(in the rows, 128 means zero)
Known rows, with every step that occurs
dobud -> boka: [133 104 125 120 109 101 140 130 110 127 131 128 149 111 142 125 127 151
 122  92  92 141 170 116 148 125  99 124 125 104 147 143 163 137 124 105
 107 132 132 111 142 140 147 139 119 161 119 147 116 126 139 171 132 119
 150 139 130 132 128 137 133 144 126 145]
boka -> vego: [176 111 141 157 120 135 135 137 139 177 109 118 123 130 129 103 108 157
 152 131 125 131 122  80 108 132 121 108 120 111 137 131  95 143 130 137
 159 149  89 129 144 145 141 133 154 110 139 134 159 124 172 158 133 121
 154 126 144 129 128 141 122 118 160 147]
dobud -> boka -> vego -> bevi -> pizu: [204 123 125 181 109 124 144 152 104 204  85 143 129  95 160 130 130 189
 175 111  91 127 121  91  97 139 116 108 170 105 184 118 118 153 135 123
 156 148  64 111 151 143 167 117 144 159 121 161 172 102 174 207 130 116
 192 130 168 165 163 159 116 117 194 172]
vego -> bevi -> pizu -> boka: [178 169 108 178 139 153 119 165  91 190  73 171 114 118 165 188 170 170
 188 143 126 108  58 159  59 152 160 126 180 143 196  72  95 130 142 124
 171 122  72 114 129 122 150  84 130 164  99 146 173 132 134 167 124 125
 168 127 175 201 176 160  93  85 183 162]
vego -> bevi: [156 156 124 158 141 147 128 135 119 174 101 139 107 130 142 140 139 139
 159 142 131 119  70 143  92 136 155 131 162 141 146 110 107 130 135 129
 151 135  94 129 144 120 139 106 132 141 125 140 166 111 121 136 121 132
 152 120 148 149 149 140 118 112 156 146]
lato -> boka: [138  98 135 121 109 102 135 144 126 171 136 117 126 127 150  98 130 163
 118  90 152 149 164 115 128 122 103 137 135 115 151 149 139 122 114 101
 128 151 120 128 119 132 138  98 129 159 124 150 129 110 123 146 106 141
 145 134 127 131 126 143 151 132 144 106]
lato -> nanar: [122 118 138 112 138 120 134 101 154  97 138  68 146 121 146 129  93 138
 115 124 150 121 138 133 135 140 134  94 112 131  91 141 140 108 110 118
 106 131 128  91  97 120 119 133 103 132 131 134 133 104 141 120 119 130
 105 128 119 117  83 120 128 139  94  98]
tiko -> nanar -> lato -> boka -> pizu -> bevi -> vego: [137 117 113 148 101  89 127 215 174 221 136  96 119 145 134 127 111 172
  98 117 150 120 139 100 109 156 125 139 187 140 136 136 152 115 126  99
 131 146  51 160 149 128 103 107 114 126 154 139 170  72 179 166  87 162
 130 137 142 167 157 130 153 126 149  92]
vego -> boka -> pizu -> bevi: [158  87 133 151 129 146 133 148 109 203  83 147 128 164 168 135 146 197
 182 124 149 135 100 123  55 136 134 121 111 118 175 100  87 123 139 126
 176 145  79 112 136 138 149  81 130 157 105 148 172 150 150 165 130 118
 177 132 160 180 135 169 108  74 163 146]
deba -> boka -> pizu: [139  89 124 163 113 159 165 112 147 167 122 163 145 139 160 104 120 175
 149  95 125 153 148 102 126 162 114 123 115 120 175 144  78 139 138 158
 199 152 107 115 136 155 129 101 132 170 100 129 179 136 136 191 147 120
 166 125 112 125  89 167 144 105 122 165]
lato -> nanar -> dobud: [105  91 133  99 125  84 138 102 137 102 156  43 147 153 150  89  83 129
 107 115 134 131 156 133 153 125 134  91 108 148  82 140 151  99  99 113
  70 124 120  88 104 111 114 114  79 115 130 145 141  94 161 124 106 126
  91 129 104 117  82 124 143 143  64  79]
bevi -> pizu -> boka -> dobud: [132 132 110 148 126 129 120 168 100 119  92 141 143 120 163 157 162 187
 161 131 146 133 126 152  79 162 143  96 136 132 171  72 107 127 128 125
 162 114 113  97  99 133 151  92 116 188  87 139 147 143 127 161 137 107
 137 136 168 199 136 160 100  94 139 147]
tiko -> nanar -> dobud -> boka: [ 81  71 120  94 104  68 146 187 139 156 170  91 148 166 123  97  99 117
  79 108 105 128 174 127 166 120 118 136 125 144 109 130 158 113 127 109
  61 110 112 147 160 115 106 128  70 100 137 125 142 115 161 170 109 146
  98 136 113 127 133 122 154 153  82  95]
dobud -> boka -> pizu: [141  59 126 143 104 104 144 133 113 161 106 135 153  96 160  89 117 181
 149  97  90 144 176  85 128 138  95 117 110 101 144 138 132 142 127 127
 130 141 105 114 162 141 162 138 122 165 118 150 143 106 146 199 135 114
 168 132 138 143 121 148 132 133  98 154]
bevi -> vego -> boka -> deba: [160 167 149 123 127 148 129 164 115 193 108 131 127 181 150 166 170 172
 165 118 149 146  46 140  76 125 164 143 119 123 213 138 119 145 126  89
 180 145  99 122 105 144 140  79 153 190 111 147 115 185 185 146 138 112
 170 154 167 174 168 182  95  71 193 160]
bevi -> pizu -> boka -> lato -> nanar: [169 175 127 147 127 130 120 158 117 110  99 100 152 122 162 180 140 193
 142 120 137 129 133 144  79 148 141  81 133 119 171  97 114 123 117 106
 148 123 109  78  69 144 141 107 118 154 104 148 145 161 156 166 130 123
 128 146 163 181 121 158 101  92 150 142]
vego -> bevi -> pizu: [178 178 108 187 140 155 123 151 103 185  81 164 102 101 155 164 155 151
 182 152 131 105  59 150  76 147 163 127 208 151 174  81  97 135 141 143
 166 128  71 126 122 112 142  87 132 149 116 140 176  98 128 146 117 131
 161 117 166 180 183 147 110 100 191 148]
dobud -> boka -> deba: [110 113 142 112 118 109 146 137 115 157 123 119 153 114 150 134 134 154
 133  84  89 151 164 100 135 134 107 128 120  99 176 146 143 163 115  96
 123 147 143 114 146 148 158 136 125 182 108 152  85 144 143 199 146 102
 171 152 135 128 119 174 127 136 124 173]
vego -> boka -> pizu: [144  62 135 138 124 139 141 138 122 191 106 136 136 172 154 113 142 189
 161 115 151 149 127 121  81 133 125 127  75 115 164 118  91 122 136 116
 169 145  99 120 144 138 150  87 124 160 110 146 155 150 133 153 130 122
 161 138 149 165 113 168 114  90 128 141]
tiko -> nanar: [ 95 113 125 113 131 119 136 186 167 152 149 115 133 146 109 137 107 110
  90 140 144 110 131 135 134 136 138 142 132 143 106 119 125 115 142 127
 110 114 116 159 145 118  98 138 101  95 144 102 141 125 133 139 119 153
  98 128 127 127 133 114 135 139 111 102]
bevi -> pizu -> boka: [155 145 108 152 125 136 115 164  94 147  92 168 134 113 155 190 165 165
 164 130 122 115 113 150  85 149 135 122 152 130 191  78 114 126 139 119
 154 111 101 110 111 130 142 102 126 158  96 134 137 155 146 168 132 120
 146 137 161 194 162 153  97  93 159 147]
vego -> boka -> deba: [112 114 151 107 137 143 141 141 123 186 124 120 139 191 147 157 160 161
 145 101 150 155 114 136  88 128 136 137  86 115 195 125 102 145 124  84
 162 151 135 119 128 144 144  84 127 177  99 149  99 189 130 153 142 106
 165 156 148 149 110 194 110  93 154 160]
nanar -> tiko: [ 98 114 147  98 133 162 140 124 177 133 130 113 129 123 126 162 110 106
 123 128 150 105 124 111 107 169 144 122 129 123  94 114 143 115 139 148
 139 114 128 131 150 106 101 179 117 106 162 111 124 129 132 116 114 160
 113 129 115 104 114 104 127 128  91 102]
deba -> boka -> vego -> bevi -> pizu: [202 152 123 202 115 180 164 132 137 211 100 170 120 138 158 146 132 184
 176 108 128 135  91 107  97 163 135 111 174 124 214 126  63 151 146 152
 226 160  65 111 123 156 134  80 154 163 102 139 205 136 167 199 143 122
 191 123 141 149 130 177 128  89 218 183]

Rows
[ 92 118 108 119 116  94 130 183 188 154 174  87 128 162  96 144 104 114
  58 124 137 118 170 124 151 149 121 139 150 146  97 133 161 113 131  97
  97 127 108 163 160 120  87 140  94  96 158 118 136  91 138 127 100 159
  89 139 115 129 116 111 151 157 105  94] : tiko -> nanar -> lato
[200 133 139 180 131 149 136 145 132 215  89 127 107 130 140 113 116 166
 177 143 127 124  76  92  79 140 143 109 147 120 150 118  79 145 135 139
 177 155  60 131 156 139 150 115 158 120 136 143 189 110 166 164 128 124
 174 119 161 144 145 150 114 106 187 161] : boka -> vego -> bevi
[113 117 125 126 103  80 133 142 156 187 158  77 124 148 138 121 131 163
  89  70 136 165 200  92 139 146  92 136 153 116 157 165 168 142  95  59
 123 173 120 133 144 140 132 104 125 171 133 169  98  86 130 150 100 130
 147 156 117 130  99 167 162 148 132 123] : nanar -> lato -> boka -> deba
[188 120 136 155 128 141 127 165 111 205  85 139 129 155 152 154 140 188
 175 124 120 130  86 113  60 144 134 109  99 109 181 103  88 133 137 107
 176 142  75 112 163 152 157 115 148 145 106 148 172 169 170 189 137 115
 175 137 165 176 132 167  91  88 160 175] : pizu -> boka -> vego -> bevi
[108  91 139 108 128 127 140 140 126 123 129  97 144 192 147 109 150 183
 130 112 183 169 136 156  92 134 139 100  71 120 142 118 113 118 120 102
 154 140 140 100 111 140 146  74 109 194  99 149 139 153 105 119 133 108
 132 144 149 160  87 165 120 102 132 131] : vego -> boka -> dobud
[216 151 127 204 129 157 134 155 120 223  71 146 103 109 150 131 129 176
 196 151 128 112  65  97  65 148 150 108 185 129 173  94  71 148 140 148
 190 148  43 129 139 132 152 100 157 127 131 144 197 101 171 173 126 125
 180 116 174 170 171 156 107  95 213 163] : boka -> vego -> bevi -> pizu
[106 123 144 105 136 130 125 159 113 164 111 131 150 157 152 174 156 160
 149 104 118 146 121 126  87 146 131 130  79 109 190 114 106 145 122  88
 151 135 138 114 143 152 150 122 131 174  89 141  93 202 143 187 152  99
 159 157 146 158 110 187  97  99 112 178] : pizu -> boka -> deba
[188 210 158 132 133 162 124 157 142 152  87  84 128 155 161 202 133 186
 162 133 170 113  40 137  40 146 180  89 164 120 161 116 139 114 126 116
 170 135  72  84  65 136 115 113 137 143 139 148 165 165 211 137 119 139
 147 140 168 171 154 142  99  62 208 120] : pizu -> bevi -> vego -> boka -> lato -> nanar -> tiko
[154 176 160 121 130 118 134 116 164  70 141  21 156 138 136 114  89 171
  93 117 155 150 160 120 119 127 138  66  99 111  97 158 132 122  97 107
 119 146 140  77  64 152 126 136 114 123 142 148 142 135 144 125 125 130
 101 142 130 108  62 137 134 126 115 119] : boka -> lato -> nanar
[183 124 136 147 116 145 130 161 113 195  92 143 127 169 158 129 155 193
 178 128 149 140  56 129  69 130 156 135 113 125 188 131 110 128 136 114
 187 139  70 124 119 138 146  81 151 176 119 146 161 153 187 147 129 125
 167 139 170 186 171 161  99  69 172 144] : bevi -> vego -> boka -> pizu
[134  66 139 108 108  71 150 107 131 128 147  38 158 143 160  78  72 158
 116  94 109 141 179 100 155 127 111  78 102 124  99 151 158 112  97 105
  71 138 103  78 121 127 134 124  87 127 130 160 148  92 193 168 111 118
 119 136 113 120  84 136 143 150  80  99] : lato -> nanar -> dobud -> boka -> vego
[208 117 133 182 109 126 140 166 119 245  87 130 107 112 167 103 129 201
 171 108 151 136 113  92  78 137 120 121 180 116 187 122  94 139 125 117
 178 167  54 128 129 136 158  76 153 157 126 163 184  89 156 182 105 137
 186 126 164 165 162 166 135 106 213 134] : lato -> boka -> vego -> bevi -> pizu
[ 97  98 112 116 103  78 135 192 187 181 178  79 126 160 111 126 106 138
  52  99 153 131 192 116 150 144 105 145 155 136 112 147 169 110 122  80
  97 142 104 162 158 124  95 121  96 116 154 132 137  80 134 139  86 166
  99 144 115 131 116 121 166 160 117  80] : tiko -> nanar -> lato -> boka
[203 218 148 146 130 145 119 159 117 151  86  90 128 157 164 182 142 197
 164 134 158 124  41 145  51 125 171  93 163 122 177 123 131 120 119 107
 163 142  72  80  55 148 129  86 143 154 122 156 167 164 209 144 125 124
 154 140 174 182 162 154 100  62 226 133] : pizu -> bevi -> vego -> boka -> lato -> nanar
[187 210 126 161 128 145 111 163 101 164  79 151 109 114 150 174 149 155
 179 153 127 102  29 134  72 130 165 125 204 136 171 109 130 132 135 140
 159 128  67 118  93 131 126 106 157 137 126 136 160 136 198 147 128 125
 161 123 165 176 206 132 106  79 217 137] : pizu -> bevi -> vego
[158 104 124 175 131 140 126 143 117 186  68 151 123  97 163 110 118 175
 189 146 122 114 102  91  72 149 134 115 153 126 139  99  82 134 136 166
 165 139  68 123 142 130 147 118 138 128 121 136 181 104 156 178 132 120
 171 112 153 161 147 145 121  95 137 144] : boka -> pizu -> bevi
[174 185 136 159 145 164 129 155 137 159  83 104 129 120 171 197 135 181
 165 136 151 107  75 147  43 173 174  88 164 132 159  78 107 119 129 121
 171 125  78  87 105 122 134 117 115 151 122 148 179 135 147 158 115 142
 142 134 168 179 130 150  96  86 153 141] : vego -> bevi -> pizu -> boka -> lato -> nanar -> tiko
[136 136 160 100 113 110 151 117 163  83 141  37 171 116 149 132  88 175
  90  83 124 146 194 102 129 143 115  69 102  87 104 161 175 126 105 101
 104 139 142  72 102 148 132 172 104 145 147 155 125 132 157 163 123 137
 120 151 126 105  67 131 136 142  98 125] : dobud -> boka -> lato -> nanar -> tiko
[153 166 136 133 130 147 125 155 143 110 100  92 153 117 160 198 129 183
 139 121 149 117 131 137  68 169 149  77 134 117 153  90 123 117 123 116
 154 116 110  81  80 133 127 133 111 143 121 141 144 160 159 160 124 138
 120 147 155 170 112 146 100  91 133 128] : bevi -> pizu -> boka -> lato -> nanar -> tiko
[157 151 153 119 123 133 136 144 130 130 133  84 144 199 133 138 145 188
 113 101 160 167 141 143  89 109 133 105  78 103 165 139 119 126 118  84
 154 150 136 100  92 159 139  93 127 149 119 154 137 189 132 129 132 126
 135 156 148 144  95 168 119  92 168 143] : vego -> boka -> lato
[161 159 112 174 139 146 121 170  95 166  74 150 119 121 169 163 165 185
 185 144 145 123  68 163  53 162 165 105 168 143 180  67  89 129 134 127
 178 126  82 104 121 125 158  76 123 189  92 149 180 123 120 162 128 113
 160 126 180 206 155 165  98  86 167 162] : vego -> bevi -> pizu -> boka -> dobud
[115 105 151 114 118 109 142 151 130 200 129 109 132 130 159 108 134 168
 129  83 149 159 158  98 115 131 111 142 129 109 178 152 118 149 105  90
 144 164 130 132 124 140 148  95 136 180 113 154  99 130 126 173 121 123
 167 146 132 128 119 180 146 124 143 135] : lato -> boka -> deba
[131  62 116 135  97  70 140 139  85 171 115 112 143 132 167  65 112 165
 150  99  75 142 165  97 132 121 107 112 138 128 138 124 142 128 116 129
  89 129  84 109 155 126 149 110  99 133 115 161 162  99 182 200 117 113
 155 128 127 152 141 150 147 124  95 127] : nanar -> dobud -> boka -> pizu -> bevi
[160 158 124 138 119 108 122 157 107 112 112  84 153 141 162 154 135 187
 136 115 128 136 143 145  92 138 141  80 131 128 167  97 123 117 110 104
 125 120 105  77  72 138 137  96 102 144 104 156 150 153 170 169 124 119
 120 146 153 180 119 161 110  95 132 130] : bevi -> pizu -> boka -> lato -> nanar -> dobud
[206 225 142 155 125 149 115 172 102 166  79 123 118 161 155 181 161 193
 171 137 147 127  35 143  47 119 170 111 172 120 196 116 125 130 129 113
 175 142  73 101  70 152 133  83 156 152 121 154 165 176 200 148 130 124
 166 139 178 187 184 158 100  56 242 149] : pizu -> bevi -> vego -> boka -> lato
[177 160 136 130 119 143 125 158 111 170 111 137 124 180 143 159 165 170
 156 124 150 138  51 153  85 119 160 140 125 127 191 136 136 125 132  99
 169 133  91 121 102 136 132  81 147 171 121 142 138 170 182 125 127 127
 152 145 163 177 175 152 100  78 194 136] : bevi -> vego -> boka
[179 111 123 163 105 115 134 155  95 182  73 151 139  87 174 119 130 197
 182 113  88 127 113  89  93 140 119 117 159 105 172 127 133 144 131 134
 148 140  66 108 140 144 162 125 141 172 117 156 163 111 190 211 134 112
 188 128 161 174 173 150 118 102 155 161] : dobud -> boka -> pizu -> bevi -> vego
